Known rows, with every step that occurs:
guzivo > poni > tonadi > zasap: [ 10  -5  12 -16  19   5  11  -5   6  -3   6   3  13  -8   0  -8  -5   5
  11   3   3   1   8]
bozu > nefe: [ -2  -4  20   2  14   7   8  -3   4  -1   3 -12   7  -7  -4 -11  -3  11
  29   3   1   1  -3]
banep > guzivo > tonadi > milor > bozu > nefe: [ -5  -1  -8   5  12   3   4  -4   7   2   5   9   3   1 -10 -15  -5  12
 -11   2  -7  -4 -12]
nafo > bozu > milor > guzivo: [ -5  -4  -3   0  15   4  14   4   6   1   5 -20   1   0  -8 -16   0 -13
   1   1   5  -2   3]
poni > tonadi > milor > bozu > nefe: [ -7  -3   9   3  16   0   6  -5  10   2   4   7   5  -4   0 -14  -6  11
   8   9  -3  -2  -6]
banep > guzivo > tonadi > milor > bozu: [  2  -2 -22   4  11   4   5  -2   8  -1   5  11   6  -2 -10 -17  -4   4
 -27   1  -5  -5  -2]
banep > poni > tonadi: [  3  -6   5  -3  14   7  13   4  11  -3   3  -3   5   0  -4 -16  -5   9
  21  11   3  -1  12]
milor > bozu > nafo: [ -8  -2  10   3  12   7   5   0  11  -2   2   3   7  -8  -4 -10  -8  12
  -4   8   0  -1   0]
bozu > milor: [ -4  -7   1  -1  13   6   9   0   6   0   3 -17   4  -8  -7 -16  -2  -4
   5   2   5   0   3]
guzivo > tonadi > milor > bozu: [  0   0  -9   5  15   6   3  -3   3  -2   5  17   6  -8  -4 -15  -1   2
 -15   4  -1  -4   0]
milor > guzivo: [  1  -5  -4   3  13   9  10  -2   6  -4   2  -3   2  -6   1 -11  -1   6
   4  -2   2  -3   4]
milor > guzivo > tonadi: [  1  -3  -8   4  13   9   9  -4   0  -4   5  18   3   0  -2 -15   1  10
   6   0   1  -3   4]
banep > guzivo: [  6  -6  -7   0   9   7  11  -1  12  -3   3 -15  10  -4 -10 -15  -5   4
   3  -1  -1  -2   6]
poni > banep > guzivo: [  5  -9 -11   4   9   8  11   0  13  -4   3 -15   6   3   0 -23  -9   3
 -14  -4  -1  -1   8]
nafo > bozu > milor: [ -1  -5   7  -2  16   4  13   5   7   1   6 -26   9  -5 -12 -18  -1 -17
  12   4   6   0   7]
banep > guzivo > tonadi > milor > bozu > nafo: [ -8  -3 -22   5  10   2   4  -2  12   2   5  19   3  -4 -12 -14  -9  14
 -37   4  -4  -3  -7]
guzivo > poni: [  4  -4  12  -6  16   9   7  -1   5  -5   4  -4   6 -11  -3  -7  -4 -10
  12  -1   3  -3  10]
nafo > bozu > milor > guzivo > tonadi > zasap: [  2  -2  -5  -7  19   4  14   0  -1   4   9  -5   5   1  -9 -16   3   1
  -8   0   5   0  -4]
nafo > bozu > milor > guzivo > poni: [ -6  -4   4  -7  19   5  12   5   5  -1   6 -14  -3  -1  -8 -10  -2 -24
   1  -2   5  -4   5]

Rows:
[ -6  -6   2  -8  19   0  14   3   9   0   8  -2   0   6  -6 -14  -3 -21
   7   5   5  -3  10]	nafo > bozu > milor > guzivo > poni > tonadi
[  6  -7 -16   6   9   8   9  -1   7  -4   5   7   7   9  -2 -27  -7   5
 -16  -1  -1  -1   9]	poni > banep > guzivo > tonadi
[  4  -8 -16  -7  14  -1   9  -3  14  -1   5   3   4  -4  -7 -12  -9  -8
 -11   0  -1  -4   7]	banep > guzivo > poni > tonadi > milor
[ -2  -6 -18   3  15   5   9  -4   6  -1   3  -3  -3 -13   2 -11  -1   3
 -13  -4   2  -5  -3]	tonadi > milor > guzivo
[ 0 -5  2 -6 16  5 10 -3  8 -5  5 15  1  1  3 -9 -4 -1 12  2  1 -4 11]	milor > guzivo > poni > tonadi
[  0  -5   3 -17  22   0  16   0   7   2   9  -8   3   2  -4 -10  -3 -10
  -1   2   5  -1   3]	nafo > bozu > milor > guzivo > poni > tonadi > zasap
[ -3  -4  -6   0  17   4   9   4  13  -1   3   4   0  -4  -2 -14  -5   6
  -7  11   0  -5   4]	banep > poni > tonadi > milor > bozu
[  0  -5 -26   9  12   5   6  -2  10  -2   6  13   2   5   0 -25  -8   2
 -44  -2  -5  -5   1]	poni > banep > guzivo > tonadi > milor > bozu
[ -9  -6 -26   8  11   3   5  -1  13   1   5  20  -1   4  -2 -22 -13  13
 -55   2  -4  -2  -6]	poni > banep > guzivo > tonadi > milor > bozu > nafo
[  4  -5  11  -7  16   5   9  -2   9  -4   5   9   9  -3  -2 -11  -5  -6
  20   6   3  -1  15]	guzivo > poni > tonadi
[ -5  -3  -7   2  16   4  12   3   1   1   8   2   1   6 -10 -20   2 -11
   2   3   5  -2   3]	nafo > bozu > milor > guzivo > tonadi
[  6  -5  -2  -7  12   7   8   0  11  -5   3  -9   7  -6 -10  -9  -6  -8
   1  -4  -1  -4   9]	banep > guzivo > poni
[ -4  -9 -16   0  20   6   8  -3   6  -3   4   3 -11  -7  12 -12  -7 -10
 -33 -10   2  -6   1]	tonadi > milor > guzivo > poni > banep
[  2  -7   8  -2  17  10   8   0   6  -6   4  -3   2  -4   6 -14  -8 -11
  -5  -3   3  -2  12]	guzivo > poni > banep
[  3  -7  -4  -7  18   1   8  -4   8  -2   5  10   4 -10  -1 -10  -5  -9
   1   3   2  -3   9]	guzivo > poni > tonadi > milor
[  4  -4 -13   4  15   5   6  -4   1   0   5  13   6 -10  -5 -16   0   1
  -4   2   3  -2   2]	guzivo > tonadi > milor
[ 12  -7 -15  -3  13   8  11  -4   5  -1   6   0  10   4  -1 -24  -6  15
 -24  -4  -1   2   1]	poni > banep > guzivo > tonadi > zasap
